Known rows, with every step that occurs:
runat, kadir, kasi: [-82 -25 -43 -30 -48  24 -16 -21   8   1  28  33  -5  13  51  -5  55 -14
 -28 -14  -2  17 -25  25  -5 -47 -50  36 -22  15  -4 -18  28   8  -4]
kadir, kasi, badibad: [-57  32   4  -3 -18  -8 -29 -57  -7  74  43  18 -29  -5  12  -2  23 -31
 -18 -23  48 -23 -33  -2 -11 -38 -28  23  30  17 -20 -21  18 -16  25]
kanizuk, pufa, zivas: [ 39 -15  59  49  11 -54 -26   7 -28 -68  -7 -52  29 -28  -2 -30   6  -2
  60  10   5   4 -13  24  23  13  34 -54  47  13 -37  44  10  44  25]
kanizuk, pufa, kenok: [ 52 -10  62  15  36 -13 -15  45  14 -17   3 -60  89 -35   9  -5 -19  15
  22  38  21 -14 -41  -2  -4  -5  15 -55  54  17 -24  38  -2  41  22]
kenok, pufa, zivas, tedados, kasi: [ 15 -12  19  49   9 -48  14  24 -17   0  -2 -11  -8  -8 -23 -51 -36  20
  91 -28 -12 -12 -40  36 -24 -13   6  18  27 -40 -17  15 -24 -10   4]
pufa, zivas, tedados: [ 20 -32  44  23  30 -50   9  15 -11 -54  17  -9 -43   7  -4 -31 -28  39
  58  -8  14  17 -27  18  12  26  44   6   6  -8  19  30   6  26  26]
kenok, pufa, zivas, dasir: [ 39 -38  14  49 -14 -56 -37  26 -28 -82  -6 -43  17  13  -9 -56  11  -2
  97  18 -33   4  -6  45  37  40  19 -17   1  -2 -28  44 -21  15  58]
zivas, dasir, tedados, gibo, kasi, pufa: [-15  66  25   4  18 -22  15 -14   5  66  18  55 -37  57  11 -21 -78 -27
  76   3  31 -69   4  58 -46 -23  27 -22  26 -29 -58 -38  -1 -10  47]
zivas, pufa, kenok: [ 65   3  56  -1  47  15 -12  14   1   4  12 -49  57 -13   9 -13 -24   7
  23  16   2   7 -32  -5 -15  -6  16 -46  32  22  -9  33 -38  48  42]
kasi, dasir, zivas, tedados: [ 37  -3  10 -12  24 -30  54   5 -38 -17  -3  17 -71  30   8 -10 -37  27
  16 -21  -5 -37 -10  17 -29   4  36  29  -9 -27  20  17  38   7  31]
kasi, tedados: [  2  28  30 -19  35 -32  -2 -28   9  48 -16  18 -11  14 -15  27  16 -20
  -6   4  47 -54   2  19  16   3  -4  19  50 -40  18   9  25  -5  25]
mezoker, dasir, zivas, pufa: [ 79   7  21 -20 -17  34  30 -45 -62 -20 -15 -49 -62  61  17 -34  15  21
  25 -35 -55  -4  38  20 -26 -21  31  -5  -1  20 -14  29 -31  23  67]
runat, kadir, kasi, gibo, tedados: [-59  34   7 -15  -1 -54  23 -46   6  96  40  23 -47  33  23  18  -8 -26
 -37 -13  47 -27  -6   1  31   5 -17  36  44 -18 -12 -34  43 -11  26]
gibo, kasi, kadir: [ 13  31   1  16  -6 -60 -40 -46 -57  90  21   8   0  -1 -44   6 -21 -18
 -27  -9  55 -48  25  24  35  -7  15  -6  -8 -17 -23 -37   7 -24  24]
pufa, zivas: [ 27  -4  33  49   9 -39 -15 -11 -24 -59  -8 -24   1 -28  -4 -20   2 -25
  42  -9   0  14 -15  12  30  19  21 -38  26   3 -17  17   6  40  13]
runat, kadir, kasi, gibo: [-63  12 -38 -21  -1  -8 -13 -57   6  50  49  49 -28  -7  11  18  31 -31
 -34 -35   1  11 -18   3  11 -43 -62  33  28  10   1  -5  25  -5  30]
kadir, kasi, pufa: [-37  45   8 -44   5  22   4 -45   1  29  20  46 -10  18  52 -33  -7 -35
   8   7  17 -40 -12   2 -46 -48 -17 -10  -6   1 -48   0  32  29  11]
tedados, pufa, zivas, dasir, kasi, kadir, runat: [  5 -15 -38  -6 -60 -16 -51 -26 -22   0  -5  24 -11  13 -23   4  20   0
 -24 -35   0 -38  18  43  34   8 -33  24 -20 -19   2 -42  38 -23  19]
tedados, kasi: [ -7  18 -17  24 -16  -5  15   6  -5  44 -15   8   8 -14 -24 -20 -21 -19
  48 -30 -19 -22 -10  18 -28 -32 -27  21  17 -45 -22 -18 -23 -31 -18]
dasir, tedados, kasi, gibo: [-13  41  -2  13  22 -12  32 -45   5  84  15  25 -33 -15 -41  11 -34 -46
  20 -55   0 -31 -12   4 -20 -33 -30  29  77 -34  -4 -16 -18 -42  29]
mezoker, dasir, zivas: [ 62   5 -10   4 -49  20  58 -39 -53 -54 -44 -37 -80  40  20 -12  25  -1
  -4 -43 -49 -27  32   9  -2 -13  17   8   1  -3 -10  -2  20  12  29]
kenok, pufa, zivas, dasir, tedados, kasi: [ 12  -5  17  44 -20 -11  28  12  -9   8 -23 -26   1   8 -29 -46 -31 -33
  98 -32 -21 -43 -23  51 -34 -13   5  19  52 -46 -27  -9 -44 -37  25]
mezoker, dasir: [ 36 -14 -22   3 -40  24  10  -6 -17 -16 -53 -43 -48  18  -4 -11  21   9
   1 -19 -38   3  41  10  21  -1   6  25 -12 -12  -7   4  -7 -11  40]
gibo, kasi: [-13  21   1  24  -9 -31   0  -7  -5  55   8   4 -18  34   2   5 -43 -20
  13  14  36 -27  12  50   0  -3  20 -31  10  -1 -36 -45 -14  -8   1]
zivas, dasir: [ 10 -24 -16   2 -25 -16 -16  22  -5 -31  -2  -8  -3  33 -11 -30   1  -1
  64  12 -28  -2  19  30  24  26   2  18 -27 -19  -5  15 -19 -18  43]
kasi, gibo, tedados, pufa, zivas, dasir: [ 39  11  22  38  -3 -68 -17  17 -19 -31   6  -4  -7  18  -8 -47 -14 -28
  90 -18 -17 -19   3  50  57  36  31  -2  28 -39 -32   6   2   7  75]
tedados, dasir: [ 21  24 -37  32  15 -19 -11  11 -16  37 -42  12  38  13  -9 -28 -12 -28
  51   2   1 -30 -11  54   5 -21  19 -10   5 -19   3 -19  30 -27  27]
mezoker, dasir, tedados, pufa, kanizuk: [ 72  17  58  13  45  23  23  45  17  -6 -15 -31  44 -28  24 -13 -24 -23
  14 -26  12 -37 -54  -3   1 -15  68 -15  60 -16 -19 -15   1  15  53]
pufa, zivas, tedados, dasir, kasi, badibad: [-12  32  11  46 -20 -21 -12 -47 -11  53   1  10 -36   2 -34 -15 -16  -7
  29 -54  38 -52 -39  32 -22   7  35  28  66  19  -5 -26  31 -39  58]
kanizuk, pufa, zivas, dasir: [ 37 -35  25  36 -17 -54 -35  28 -24 -79  -6 -44  17  14 -13 -51   5  -2
 106  20 -25   0  10  47  40  34  25 -19   6 -10 -31  46 -11  13  61]
zivas, dasir, mezoker: [ 55 -36 -19 -11 -41  13  21   0 -28 -55 -23  -9 -51  40 -18 -35  -1   8
  42 -10 -42 -13  22   8  15   3 -12   0  -1   1  27 -14  19 -23  28]
kasi, dasir, zivas, tedados, gibo: [ 15  21   2  32  32 -47  45  41 -10  19  28  52 -55  34 -14   7 -37  39
  73 -33  -9  -5 -32  59 -43  -5  21  43  21 -53   8 -36  23 -25  42]
mezoker, dasir, tedados: [ 20 -13  21  -9 -24  51  54 -18   4  -3 -44 -43 -62  34  -4  -2 -10 -17
   4 -32  -6 -30  19  19 -19   0  34  30  38 -13  12 -19 -18 -27  47]
gibo, tedados, kasi: [-17  36   7  24 -16 -38  38   2  -3  88 -11   0 -11  12 -14 -16 -42 -22
  38 -23  14 -46  -5  18 -12  -7  -8  29  34 -62 -31 -39  -6 -37 -14]
kadir, kasi, gibo, tedados: [-44  42  20 -11   9 -56  34 -45   5 103  40  11 -43  33  18  13 -16 -35
 -27  -6  52 -29  -4   1  24  12  -8  28  50 -22 -19 -39  37 -11  24]

Rows:
[ 56  14 -26  -4  -8  -5  30 -10 -49  32 -48  19 -52  10 -18   3 -41 -35
 -11  -8 -10 -57  21  20 -16 -15  -7 -24  18 -16   3 -43  52 -20  18] | gibo, kasi, dasir, mezoker
[  7  42  -1  36   1 -73 -37 -28 -48 105  36  28  -3   5 -53  12 -26  -8
   4 -18  52 -38  13  47  24 -11  13   6   6 -34 -26 -60   5 -39  34] | tedados, gibo, kasi, kadir
[ 81  38  48  21  52 -25  21  55  -4  13   1   3  40 -17  24 -12 -62  -7
  24 -15  17 -57 -54  36 -15 -14  47 -36  52 -32 -24 -15  20  43  42] | gibo, kasi, dasir, zivas, tedados, pufa, kenok
[-80  19 -14  -9 -32  -5 -45 -57  -5  67  43  35 -33  -6  20   5  35 -20
 -33 -35  42 -19 -35   0  -2 -47 -42  33  21  24  -8 -15  27 -16  26] | runat, kadir, kasi, badibad
[ 37  25  31  -1   1  18  23  42  12  -2  -4  20   6  25  12 -35 -23 -17
  47 -47 -11 -54 -13  57 -14 -11  51  15  48 -40 -16 -36  -6 -16  54] | zivas, dasir, tedados, pufa
[ 24  22  32  34   9 -19  -4   7 -21 -32 -15  17   7 -29  23 -27  -2 -55
  33 -52  -2 -33 -37  54   5 -15  35 -18  57 -28 -30 -17  33  36  45] | runat, kadir, kasi, dasir, tedados, pufa, zivas
[ 22  23 -23  20 -33 -16 -21 -50 -47  63 -12  10  21  -7 -62  -9   6 -12
 -17 -43  19 -57   6  30   3   6  26  38  11  -7  -2 -41  39 -48  42] | tedados, dasir, kasi, kadir
[-20 -19 -49 -25 -59   3 -40 -44 -13  28  -3  23 -20  13 -24  29  22   9
 -66 -23  13 -32  22  17  17   1 -51  32 -30  -3  19 -44  38 -33  -6] | dasir, kasi, kadir, runat
[-14 -15 -45 -28 -30 -19 -57 -34 -23  32   3  24 -13   5 -15  28  19   5
 -60  -5  21 -22  26   6  41 -14 -62  13 -46 -15  23 -26  33 -22 -10] | kasi, kadir, runat
[ 62  18  53  49   4 -13  10   8 -20 -55 -28 -22 -11 -16   7 -38  -7 -34
  53 -52 -10 -22 -17  44  19   3  58 -25  65 -23 -28 -13   6  32  51] | mezoker, dasir, tedados, pufa, zivas
[ -7 -24 -20   9 -76  34  24  -3  16 -32 -11  -8 -17  40 -25 -18   4   8
  35 -28 -36 -20   4  43 -32  48  24  52  15  12 -12 -27  -3 -37  39] | zivas, dasir, kasi
[ 53 -21  49  32  57 -22 -18  42   4 -25   7 -57  83 -40  20 -11  -2  10
   7  34  15  -6 -72 -26   0   2  34 -41  35  32 -23  37  -9  30  24] | kenok, pufa, kanizuk
[-35  13  12  28  -2 -13  18  17  19   7  31  47 -31  42  -1 -12 -18 -12
 102 -34  -3  -8 -36  78 -34 -16   7  35  47 -40 -15 -49   0 -29  64] | runat, kadir, kasi, pufa, zivas, dasir, tedados, gibo
[ 27  22   0  12 -22 -17  -4 -46 -54  81 -17 -10 -13 -18 -65 -13 -10 -26
   0 -55  14 -60  19  11   6 -27  -1  44  16 -53  -8 -27  -7 -53  34] | mezoker, dasir, tedados, kasi, kadir
[ 28 -39  62  23  32 -60   1  28 -14 -61  18 -29 -23   8  -3 -38 -26  55
  71   4  18   9 -26  27   8  22  52  -5  20  -1   5  49   9  28  35] | kanizuk, pufa, zivas, tedados
[ 66  15  56  13  53  -9   4  65  22  -9  15  -6  59 -27  20 -20 -42  19
  28 -11  15 -22 -63  14  -3  -8  37 -25  47 -18  -6   0   3  42  31] | zivas, tedados, pufa, kenok
[ -7  63   8 -13  14   4  10 -27  -7  52 -10  45  -6  -2   7 -36 -48 -27
  47 -16  -1 -64  -2  -1 -52 -47 -15  -9  11 -35 -49   7   5   1   2] | tedados, kasi, pufa
[-10  16   8  16 -14  19  48  -4   6  50 -20  -2 -12   2 -25 -17 -38 -35
  50 -43  -4 -44 -17  27 -51 -32  -5  29  50 -48 -11 -33 -33 -45  -4] | dasir, tedados, kasi
[-23   3 -46  -3 -29 -44 -54 -25 -20  70  16  40 -23  26 -21  35  -5   2
 -33  -4  36 -29  23  47  33 -18 -53   6 -32 -28   3 -63  25 -37  -3] | tedados, gibo, kasi, kadir, runat
[-14  75  25 -13  13 -20  26 -30  -5  82  -6  40 -19  16  14 -34 -63 -29
  40 -11  21 -80   1  -2 -41 -30  -2  -4  23 -47 -55  -8  17  -2   5] | gibo, tedados, kasi, pufa
[ -7  28   9  47   6 -59  33  19  -5  56  38  34 -59  66  -4   4 -62  18
  69 -11  32 -19 -13  89 -24  -7  36  -1  25 -29 -27 -71  -8 -24  24] | dasir, zivas, tedados, gibo, kasi
[ 63  -1 -33  10 -13  11  24  -8 -36  -7 -51   5 -22  26 -16 -33 -10 -11
  33 -17 -22 -32   1  25   2 -29  -2 -20  21   1  33 -39  53 -29  16] | tedados, dasir, mezoker
[ 23  -9 -48 -30 -27  22  22 -17 -43   5 -38  33 -45   0   5  -3   7 -31
 -32 -22 -28 -36   2   8 -19 -37 -42   9   3  -8  18 -31  73 -12  15] | runat, kadir, kasi, dasir, mezoker
[ 13 -10  26  40   7 -47  16  25 -15   2  -2 -12  -8  -8 -26 -47 -40  19
  97 -26  -6 -16 -29  38 -22 -16  10  17  31 -45 -18  16 -17 -12   7] | kanizuk, pufa, zivas, tedados, kasi
[  6  48 -22  28  39 -62   8  34 -25 102 -15  53 -21   6 -21  25 -73 -33
  29   4  20 -54  -1  74 -34  -1  19   7   9 -64 -33 -44  26 -29  44] | zivas, tedados, gibo, kasi, dasir
[ 72  26  13  -6  11  13  19 -35 -61   6 -10 -22 -20  59  14 -43  -1   2
  49 -24 -37 -20  13  41 -34 -30  37 -22   8  17  -9  18 -13  14  60] | tedados, dasir, zivas, pufa
[ 85  23  44   5  56   4  18   3 -37  14  -7 -40  33 -21  13 -14 -27 -26
  29  -8 -12 -29 -39 -15 -30 -23  40 -31  29  -2 -27  29 -14  30  53] | tedados, kasi, dasir, zivas, pufa, kanizuk
[-26  51  32  62  -1 -64 -23 -30 -11  91  38  18 -55  24 -30   4 -46 -32
  64 -30  63 -47 -23  59  -2  -6  24  -4  71 -12 -36 -54 -14 -42  66] | pufa, zivas, dasir, tedados, gibo, kasi, badibad
[ 73 -17 -12  21   2 -14  29   0 -42 -34 -43   1 -43  30 -18 -49 -24   7
  62 -22 -15 -24 -12  34   8 -16  20 -17  23  -3  43 -23  56 -16  29] | pufa, zivas, tedados, dasir, mezoker
[ 31  65  23   8  -8 -21  36   6   5  66  -1  23 -25  24  12 -13 -23  -8
  -6 -64   4 -60   0  37  12   7  44  32  74 -42 -36 -58  34 -16  55] | mezoker, dasir, kasi, gibo, tedados, pufa
[ 53  21 -19  10  -1 -22  40 -25 -35  40 -38   9 -44  39 -17 -23 -27 -21
  21 -21   2 -49   4  20  18 -15   2 -12  47 -11  29 -51  67 -37  30] | kasi, gibo, tedados, dasir, mezoker
[  5  38   3 -23 -35  50  29 -47   2   6 -32  18 -46  28  10 -25 -21  -3
   7 -31 -19 -60  19   5 -57  -5  22  15  18   8 -44  -6  26   1  40] | mezoker, dasir, kasi, pufa
[ -9  42  16  26  41 -49   6  19  22  64  18  53 -12  24 -30  32  -1   6
  58 -15  27 -17 -24  61 -11  -6  -7  37  63 -62   5 -42  14 -35  37] | kasi, tedados, gibo
[ 39  60  34  -8  35 -21  -4  20   9  41 -10  46  19   4   9  -5   4 -14
  10 -37  22 -68 -14  48   9 -21  27  10  64 -56 -11 -22  29   3  37] | kasi, tedados, pufa
[ 83  11  58   0  36  17  13  -3 -19 -16  10 -53  34   1  19 -14 -19   3
  21   1  -9  -7 -31  -4 -22 -12  23 -50  37  25 -11  30 -25  57  43] | dasir, zivas, pufa, kenok
[ 10  42 -14  31  15 -53  12   7 -15  80 -37   4  20  39   2 -24 -33 -32
  42   9  33 -54  -6  54  21   5  36  -2  22 -36  -5 -39  47 -32  31] | gibo, tedados, dasir
[-39  25 -19 -14  12 -11   3 -56   4  58  48  32 -24  -6   5  11  19 -43
 -20 -22   7   8 -17   2   2 -33 -48  23  37   4 -10 -12  16  -5  28] | kadir, kasi, gibo
[  9  -5  39  56  38 -69   8  57   6 -11  42  20 -21  19 -21 -13 -30  58
 112 -14   7  27 -43  66 -16   7  32  20  41 -35  -3 -14   3 -11  44] | kanizuk, pufa, zivas, tedados, gibo
[-19  46  28   0  22 -67  31 -36   2  97  27   7 -45  26  -2  21 -35 -20
 -24  -7  48 -35   7 -11  33  28   7  18  54 -25 -10 -25  29 -15  28] | kasi, gibo, tedados
